Each row comes from the steps of one walk. Every step used is in the known rows, and no mark comes twice. Write the walk behind each row, first mark first.
In the rows, 128 means zero.
Known rows:
mosib/dilos/nive/sovo/zimel: [103 137 136 156 153 101  57 131 170 139  74 209 135 140 116 213 100  99
  83 190 111 131 116 132 183 112 131 174 113 100 109 110 106 124 172  71
 152  84 180 129 153 152 108  93 156 170 116 131  94 171 110 137 138 127
 142 134  99 185  96 148 140 120 142 148 109 126 111]
boze/sovo/mosib/dilos/nive: [ 96 127 121 109 188 121  70 132 154 149 102 223 150 139 146 174  89 119
  84 191 139 149 140  99 169 119 155 139 104 128  88 115 147 135 170 133
 159  98 124 114 123 127 103 100 153  85  97 106  89 118 157 138 143 131
 135 116 126 140 132 154 127 164 105 157  91 100  75]
fano/dilos/nive/sovo/mosib: [ 89 106 147 144 150 121 101 138 144 162 109 217 133 141 111  96  94 107
 101 154 159 136  80 108 162  97 157 133 149 138  97 118 136 157 179  83
 188  90 101 125 135 155 126 110 174 182 107  97  90 174 133 148 153 131
 162 112 102 155  98 185 126 130 118 146 110 136  91]
mosib/dilos/nive: [ 94 145 132 138 166 102  65 147 158 156  73 175 161 153 128 177  97 116
 106 189 109 133 128 111 187 139 132 158 122  91 116 117 134 109 164 120
 124  87 145 135 126 141 125 107 140 116 119 115 104 156 140 143 126 127
 150 123 142 122 110 142 128 123 114 157 115 116  94]
zimel/sovo/nive/dilos/boze: [131 128 125 143 137  24 136 135 124 146 102 248 108 156 102 166 108  90
  49  97 165 117 114 115 123 144 148 135 138 110  94 153 147 144 147 104
 169  98 140 154 162 113 117 138 167 149 141 105 134  86 131 161 183 111
 132 142  98 149 125 139 120 110 165 175  64 126 125]
fano/dilos/nive: [ 86 141 136 136 146 110  85 141 150 163  81 182 141 152 122 108  98 131
 137 165 151 146 106  73 176 122 145 150 142 118 120 112 135 126 162 129
 147  86 113 135 142 152 150 113 148 116 105  94 101 178 138 142 148 149
 145 120 140 127  93 143 133 128 107 146 143 133  77]
nive/dilos/mosib/sovo: [111 133 131 115 156  86 129 156 141 179 113 201 134 159 107 131 148  89
  96 155 124 143 128 139 136 167 124 138 148  92 124  91 127 131 138 107
 198 119 132 138 130 140 112 159 144 159 115 109  96 143 143 120 164 128
 143 121 108 147 112 137 127 140 100 127  69 127 141]
boze/sovo/nive/dilos: [141 139 111 116 151  88 118 142 128 177 107 214 103 138 141 158  96 125
  42 151 160 138 147  77 125 142 138 125 128 136  95 110 156 124 143 138
 150  91 145 129 154 122 112 116 154 108 110 109 129  71 158 145 182 113
 126 132 114 167 127 142 127 137 128 133  59 115 119]
dilos/nive/sovo: [ 83 135 139 143 143  93  98 147 142 147  99 156 126 145 117 136 105 101
 101 165 117  86 115 128 171 107 147 130 151  97 104 123 131 146 173  99
 152  88 151 114 132 145 143 120 152 179 125 127 105 185 140 133 138 133
 162  98 111 147 126 160 132 120 127 146 131 141 123]
nive/dilos/mosib/sovo/fano: [122 125 141 111 150 101 147 165 146 148 117 208 117 182 125 121 146  95
  89 144 127 133 151 150 136 168 119 129 151  92  96 100 111 134 122 103
 206 112 108 158 128 122  90 162 152 161 127 111  97 102 147 135 166 111
 142 139 128 128 125 147 125 142 102 113  63 122 134]
mosib/sovo/boze: [139 120 108 128 145  94 117 159 135 167 128 149 161 110 110 139 110  56
 132 144 139 132 135 149 178 120 125 138 137 139 108 103 123 118 144 100
 148 105 137 150 149 148 128 117 122 150 115 125 100 193 135 109 139 140
 138 102 118 160 113 109 121 167 130 123  94 102 103]
zimel/sovo: [142 131 126 137 131  55 114 141 123 128 124 151 133 134 120 153 115  97
 111 121 142 136 130 134 162 123 137 127 155 113 108 146 125 148 143 139
 115 119 121 136 121 129 142 117 154 135 137 116 127 128 137 132 145 140
 127 104 125 153 128 148 147 119 169 146 118 114 116]
dilos/nive: [ 92 135 133 128 152  90  91 156 141 145 100 157 133 149 131 145 101 115
 132 164 119 103 135 106 172 133 142 134 139 101 112 110 136 123 163 142
 134  87 138 126 138 149 144 116 143 131 110 113 110 171 140 134 131 126
 148 106 147 125 118 151 136 126 115 145 130 121  95]
zimel/sovo/mosib/dilos/fano: [147  97 147 130 193  78  85 139 140 132 129 188 170 149  95 189  99  96
  81 138 136 165  94 145 166 114 138 151 133 129  90 156 107 171 149 123
 133 104 138 130 127 117  91 109 156 137 139 109 114 108 141 108 157  96
 134 129 109 174 111 170 133 115 167 169  84  90  92]
nive/dilos: [136 137 129 128 139  94 123 151 136 155 104 164 135 142 101 154 116 118
  84 118 128 142 119 110 142 150 126 136 142 126 113 109 136 115 139 121
 157 111 132 163 150 133 132 142 141 142 121 113 134 130 151 126 166 103
 151 123 125 125 120 167 121 114 135 145  90 128 138]
sovo/fano/dilos: [139 117 148 129 119 135 130 142 139 147 116 176 126 154 137  85  85 127
 136 108 167 166 121 101 138 140 111 142 143 132 103 114  97 125 119 135
 164 105  99 172 142 130 128 112 146 125 118  96 127 120 148 150 151 131
 119 127 166 125  87 142 134 132 130 116 125 125  68]
sovo/mosib: [133 108 132 127 147 112 144 150 141 131 133 168 138 118 124 141 103 104
 132 102 139 130 110 124 124 131 124 119 146 138 101 125 132 122 167 118
 160 111 109 145 133 136 126 121 151 138 114 110 117 127 139 128 144 111
 141 107 119 123 117 164 138 152 128 148 107 109 102]
boze/sovo/mosib/dilos: [141 111 124 115 173 118  91 125 148 143 107 196 151 113 146 176  87 118
  85 151 155 163 126 122 135 130 132 132 114 151  81 126 141 135 171 149
 158 110 115 128 125 123  96 110 149  98 102 115 106  86 155 122 149 129
 119 110 125 151 119 149 132 168 119 150  84  84  89]
boze/sovo/fano/dilos: [146 121 138 106 131 133 111 132 140 164 116 184 125 154 161  88  70 125
 116 129 182 167 150  97 146 122 129 126 137 142  86 115 105 162 125 161
 168 102  88 156 132 123 117 116 151  89 104  89 115  82 168 151 158 141
  90 125 160 141 111 137 144 154 121 106 129 115  74]
mosib/sovo: [121 124 129 133 139  98 116 146 134 165 129 140 136 131 128 137 122 107
 129 138 133 130 155 139 159 139 118 128 149 124 120 104 130 132 137 114
 135  98 137 135 132 143 123 126 138 135 102 127 100 151 150 110 140 136
 140 102 121 163 116 115 132 153 141 108 119 113 113]
nive/dilos/fano: [136 123 138 116 171  96 102 159 136 159 111 147 147 182  82 153 104 117
  77 137 111 132 114 127 149 137 133 144 138 119 108 122 119 125 138 130
 151 111 156 155 164 136 120 148 143 153 127 101 135 128 161 105 171  85
 153 140 122 130 113 175 132  97 128 153  82 119 135]
zimel/sovo/mosib: [141 115 129 128 139  68 130 140 122 121 144 183 136 127 113 155 106  83
 108 102 149 132 105 136 148 117 147 114 149 138  98 156 130 163 159 135
 146 111  97 140 125 123 124 110 157 142 131 112 118 118 135 138 156 115
 132 104 108 154 132 161 133 136 156 158 103 103 103]
sovo/mosib/dilos: [133 124 129 134 158 112 115 143 157 142 100 194 154 119 135 174  93 111
 105 132 144 163 105 131 132 135 123 142 131 141 104 127 132 113 166 111
 155 103 125 151 129 128 107 110 145 129 122 113 107 120 137 138 137 116
 135 119 123 142 108 158 115 148 128 160  89 108  86]
sovo/fano: [138 134 139 122 128 112 136 148 135 124 124 156 123 156 145 121 100 115
 136 116 139 116 144 129 148 139 122 134 150 112 100 117 106 124 133 137
 147  95 116 156 137 127 116 132 140 119 127 115 124 113 148 148 140 111
 122 124 160 124 114 150 144 136 124 120 121 118 102]
fano/dilos/boze/sovo: [132 122 139 126 147 110 121 118 141 163  97 193 138 142 130 107  75 115
 127 131 198 140 127 115 128 125 129 128 131 154 100 127 121 154 148 168
 188  98 113 165 131 133 122 138 140 101 108  91  96 125 164 139 156 177
 110 122 113 144 106 113 136 161 128 137 126 121  71]
mosib/dilos/boze/sovo/fano: [138 125 132 119 152 109 114 114 152 134  86 218 144 169 169 157  67 110
  97 146 165 126 163 140 131 146 115 145 117 117  74 134 109 145 141 148
 168  98 118 172 119 108  83 136 134  96 119 106 106  76 171 163 146 146
 108 147 148 137 122 118 136 168 130 142 105 102  69]

Which walk is each row?
[ 97 124 132 136 173  68  61 135 145 127 104 220 147 141 114 187 102 104
  84 162 135 155 108 116 188 116 157 139 129 118  92 145 142 156 170 113
 135 102 125 131 123 120 112 101 164 135 126 112 100 136 128 143 134 115
 147 122 122 151 132 170 125 124 149 174  95 112  92] -> zimel/sovo/mosib/dilos/nive
[126 129 109 118 160  81 132 152 158 156 119 190 169 129 100 137 151  57
 138 158 137 112 121 155 155 136 137 142 156 112 117 110 108 127 145 105
 201 121 133 138 119 155 117 132 129 159 122 112  82 178 135 130 143 146
 128  93 117 149 106 107 127 180  98 131  79 121  98] -> dilos/mosib/sovo/boze
[125 140 138 129 142 106 125 132 143 159  89 198 141 139 111 103 121 116
 143 145 169 156  87 104 123 145 132 140 159 109 134 115 110 127 146 145
 205 115 107 153 112 141 147 138 158 142 132  86  95 152 141 150 146 155
 128 115 125 126  83 135 148 123  99 149 120 132  75] -> fano/dilos/mosib
[139  99 117 104 166 117 130 142 135 134 139 175 134 117 144 138  93 112
 114 132 154 137 129 118 128 132 140 110 131 149  84 125 147 149 170 153
 165  99 107 133 126 135 117 113 147 113 106 105 106  98 154 131 149 127
 116 107 116 155 126 145 142 165 128 139 105 101  96] -> boze/sovo/mosib
[134 127 141 106 145 103 147 129 143 144  95 213 107 188 148 129  84 100
  72 124 157 121 169 128 123 148 120 120 127 132  69 117 118 148 128 151
 206  93 113 177 142 110  88 161 142 112 121  99 109  72 175 148 173 128
 126 147 133 116 135 147 131 153 125 136  89 108 121] -> nive/dilos/boze/sovo/fano
[138 134 129 134 141  93 112 143 153 138 120 162 116 123 132 170 111  95
 140 151 133 134 158 135 161 136 118 144 129 112 124  96 122 125 137 103
 138  97 153 135 157 150 113  96 142 137  89 127  98 151 126 127 134 141
 122 121 105 200 111 109 140 154 153 101  98 109 116] -> mosib/sovo/zimel
[140 136 133 131 146  86 122 153 126 181 114 200 112 135 135 155 121 113
  58 135 153 143 146 104 149 162 134 131 129 110 112  95 153 107 125  83
 141  87 145 128 169 139 109 114 153 139  95 129 119 105 138 124 176 109
 142 121 107 166 121 135 113 128 140 118  45 128 134] -> mosib/sovo/nive/dilos
[143 109 134 133 153  70 105 134 139 134 121 204 149 121 114 188 103  98
  89 123 150 165  98 135 147 129 138 142 136 130 100 158 128 152 155 122
 141 106 115 146 119 116 105 103 154 131 133 116 112 106 125 138 145 119
 127 118 114 163 121 158 130 126 166 162  91  94  91] -> zimel/sovo/mosib/dilos
[129 129 121 115 149  91 135 116 136 136  98 180 142 139 138 146  79 103
 121 130 164  93 157 134 120 133 120 122 136 134  94 127 132 150 162 163
 169  98 128 151 129 128 117 142 139 110 113 106 108 119 159 138 139 155
 108 121 114 141 123 111 146 169 130 147 123 110  96] -> dilos/boze/sovo
[103 120 119 132 137  88  97 142 138 154 101 161 159 137  99 150 109  65
  98 162 126  88 103 144 191 100 150 142 142 124 100 124 114 122 179  86
 167 100 159 132 143 158 147 118 136 184 139 112  97 205 127 133 148 118
 169 108 108 148 117 152 121 127 113 156 111 136 122] -> dilos/nive/sovo/boze
[158 124 129 153 123 101 120 132 145 127 106 163 120 121 122 176 105  96
 111 138 127 109 112 147 144 120 131 139 152 125 117 125 103 139 162  90
 156  97 169 143 148 145 117  99 148 178 117 117 111 148 108 135 150 127
 126 112  85 194 105 141 148 118 150 123  96 131 133] -> nive/sovo/zimel
[120 123 142 130 155 104 122 139 147 180 102 201 139 139 123  94 127 111
 140 151 168 161 116 125 139 142 125 144 152 112 126 103 118 140 135 118
 197 109 111 134 119 157 120 140 149 146 102 101  87 174 148 129 147 157
 124 112 112 152  92 118 138 152 100 117 112 136  84] -> fano/dilos/mosib/sovo
[133 117 159 139 126 114 147 134 152 143 104 211 129 172 139  92  78 101
 135  97 184 139 128 127 131 138 110 151 138 138  85 119 103 139 136 135
 194  87  90 187 140 121 115 143 147 130 123  98 113 114 154 156 150 143
 106 148 149 117  91 139 132 146 122 130 132 122  66] -> sovo/fano/dilos/boze
[108 127 132 143 139  87  79 139 159 128  99 177 115 143 111 185 100  99
 106 164 111  87 113 120 182 105 147 146 138  99 117 106 119 134 175  89
 166  77 172 124 152 159 130  92 162 175 117 126  92 177 105 141 150 130
 144 111 103 182 104 154 143 127 133 134 115 140 122] -> dilos/nive/sovo/zimel
[155 129 119 111 154 109  94 128 149 128 120 160 119 126 139 177  86 111
 126 162 143 129 154 111 145 131 122 140 125 134 114  99 118 134 144 154
 143 101 151 132 152 139 116  91 146 104 108 109 106 106 127 147 155 146
 101 118 115 182 109 118 156 152 141 122 105 104 105] -> boze/sovo/zimel
[140 118 135 104 149 124 128 136 147 150 109 226 120 175 147  83 102 115
 117 151 183 149 132  94 116 133 132 138 144 118  88 112 103 168 128 162
 215 114  84 143 108 122  97 130 147 110 114  77  91  89 158 162 159 154
 100 130 146 136  95 138 155 165  95 117 116 130  68] -> boze/sovo/fano/dilos/mosib
[104 132 140 109 160 134  82 142 142 159 102 205 118 176 158  94  71 125
 112 175 167 137 147  78 181 113 149 139 123 116  89  98 126 156 139 160
 161  81  90 148 141 130 128 101 161  87 103  90  93 114 166 160 154 156
 120 129 160 128 103 149 145 153 106 112 137 117  65] -> boze/sovo/fano/dilos/nive
[137 120 127 129 149 100 131 121 143 170  92 245 119 135 143 110  70 129
 100 139 214 138 135  82 108 138 135 137 125 149  97 119 144 143 160 150
 176  92 127 145 140 132 126 116 158 103  96  85 110  93 154 156 172 161
  84 142 112 163  90 108 131 161 128 139 101 121  50] -> fano/dilos/boze/sovo/nive
[126 128 145 130 141  82 144 137 142 152  92 190 133 165 104 146  88  99
  90 110 139 118 125 136 120 154 125 134 138 122  99 124 137 109 149 117
 187 101 134 186 151 121 117 166 146 156 127 105 129 127 160 134 159 116
 152 136 114 116 130 150 118 132 129 167  90 126 123] -> nive/dilos/boze
[137 122 131 107 148 105 150 124 137 132 114 192 118 164 164 128  81 103
 115 124 167 101 183 141 127 135 123 123 135 133  79 119 117 157 138 160
 181  96 102 158 124 112 103 142 135 110 129 103 107  87 173 151 152 150
  97 139 144 130 128 125 144 171 131 136 125 116  91] -> dilos/boze/sovo/fano
[145 139 131 120 160  88 105 117 152 151  83 209 154 143 143 175  81 112
  94 155 162 140 162 144 130 147 116 148 116 127  92 129 127 130 154 150
 159 102 133 157 121 116 102 134 133  99 111 116 106 109 166 141 144 160
 113 126 119 150 115 108 131 156 138 157 108 101  78] -> mosib/dilos/boze/sovo
[133 100 140 141 132 116 147 130 136 137 125 169 134 121 117 136 100  96
 107 113 140 116  92 143 136 120 136 117 153 146  95 131 137 151 173  87
 171 108 125 132 123 143 119 129 150 183 126 117 110 142 134 119 148 109
 150 103  93 163 127 172 125 136 136 143  99 114 125] -> nive/sovo/mosib
[131 139 125 134 158  36 129 140 132 155 112 252 109 154  99 170 145  97
  48 127 153 135  96 106 120 155 152 136 158  88 107 154 128 139 140 115
 186 110 138 131 139 116 114 134 173 154 149 102 117  84 128 157 183 111
 135 134 105 158 112 161 137  98 132 158  50 132 124] -> zimel/sovo/nive/dilos/mosib
[138 142 125 135 142  84 129 146 144 163 111 200 112 137 120 157 108 120
  61 127 151 138 121  86 127 159 138 132 137 115 109 113 142  91 148 112
 152 102 159 137 169 130 121 123 159 141 124 109 139  93 134 140 169  95
 146 130 123 138 113 159 122 112 126 149  61 126 123] -> sovo/nive/dilos
[136 126 141 127 182 107  78 148 145 156  93 150 171 162 109 187  96 120
 101 159 128 152 120 139 156 141 121 169 123 102 108 123 103 117 132 118
 120 105 166 143 132 128 111 114 136 135 130 112 121 136 148 101 145 108
 127 130 143 142  99 150 142 118 136 153 103 118  92] -> mosib/dilos/fano
[139 127 126 149 140  87 130 152 133 171 119 187 113 120 146 145 115 119
 103 139 159 132 158 113 149 144 131 127 137 111 113 107 147 122 147  94
 129  95 147 113 146 149 122  98 155 131  84 139 113 136 130 129 148 133
 118 113 115 177 110 108 127 151 141 115  87 114 103] -> mosib/sovo/nive
[ 86 131 139 153 152 104  65 131 149 152  65 186 148 148 121 177 109 115
  74 187 115 116 113 137 171 120 140 165 130  95 103 125 121 130 179  81
 148  94 169 124 127 144 119 114 150 152 127 130 104 175 136 134 136 129
 158 111 115 159 121 150 120 116 127 156 115 132 114] -> mosib/dilos/nive/sovo
[132 131 139 140 146  91 116 126 160 143  78 190 163 138 123 173  84 109
 113 136 145 132 131 148 127 156 116 154 129 112 110 129 127 111 154 121
 164 102 146 173 122 126 117 146 138 129 132 115 109 146 155 134 135 134
 129 138 121 127 105 123 125 142 139 172 113 113  89] -> mosib/dilos/boze
[130 108 160 141 117 131 141 134 157 149 103 217 124 165 118  88 121 107
 107 131 171 136  94 137 124 130 126 146 162 107  89 129  81 169 129  92
 226 113 105 154 110 131 108 140 155 180 140  96 102 129 141 150 163 131
 121 125 128 147  81 158 149 123 109 122 108 142  84] -> nive/sovo/fano/dilos/mosib
[133 132 121 127 156  84 147 127 140 152 104 217 111 135 155 161  88 115
  87 137 177  99 158 108 117 137 135 114 131 127  91 127 144 142 165 152
 168  83 143 124 140 124 112 129 156 106 108 103 103  95 150 157 158 146
  98 131 115 156 119 109 144 167 130 144  95 115  76] -> dilos/boze/sovo/nive
[140 125 147 123 135 108 131 151 136 143 130 155 120 154 155 122 110 107
 128 127 142 129 169 144 159 135 118 129 143 112  97  93 110 142 112 111
 142  96 120 141 133 133 105 122 142 129 103 140 115 117 149 125 137 126
 120 122 144 151 127 123 130 158 141  86 112 111 109] -> mosib/sovo/fano
[101 120 120 145 155  98  59 140 155 168  72 196 180 138  97 174  97  64
  78 184 118 120  98 149 195 101 150 163 121 115 100 135 110 124 174  66
 161  92 169 141 135 141 120 106 136 166 138 121  90 202 134 129 141 131
 167 114 114 155 110 141 108 127 124 162  95 123 102] -> mosib/dilos/nive/sovo/boze
[101 124 159 142 151 109  86 141 148 140  82 200 131 174 146 162  97 105
  79 166 114 123 129 141 180 116 134 155 130  91  80 120 108 135 153  74
 150  88 142 136 123 129  93 100 149 159 126 128 101 137 144 146 141 120
 151 129 149 147 114 163 132 116 119 130 117 138 104] -> mosib/dilos/nive/sovo/fano
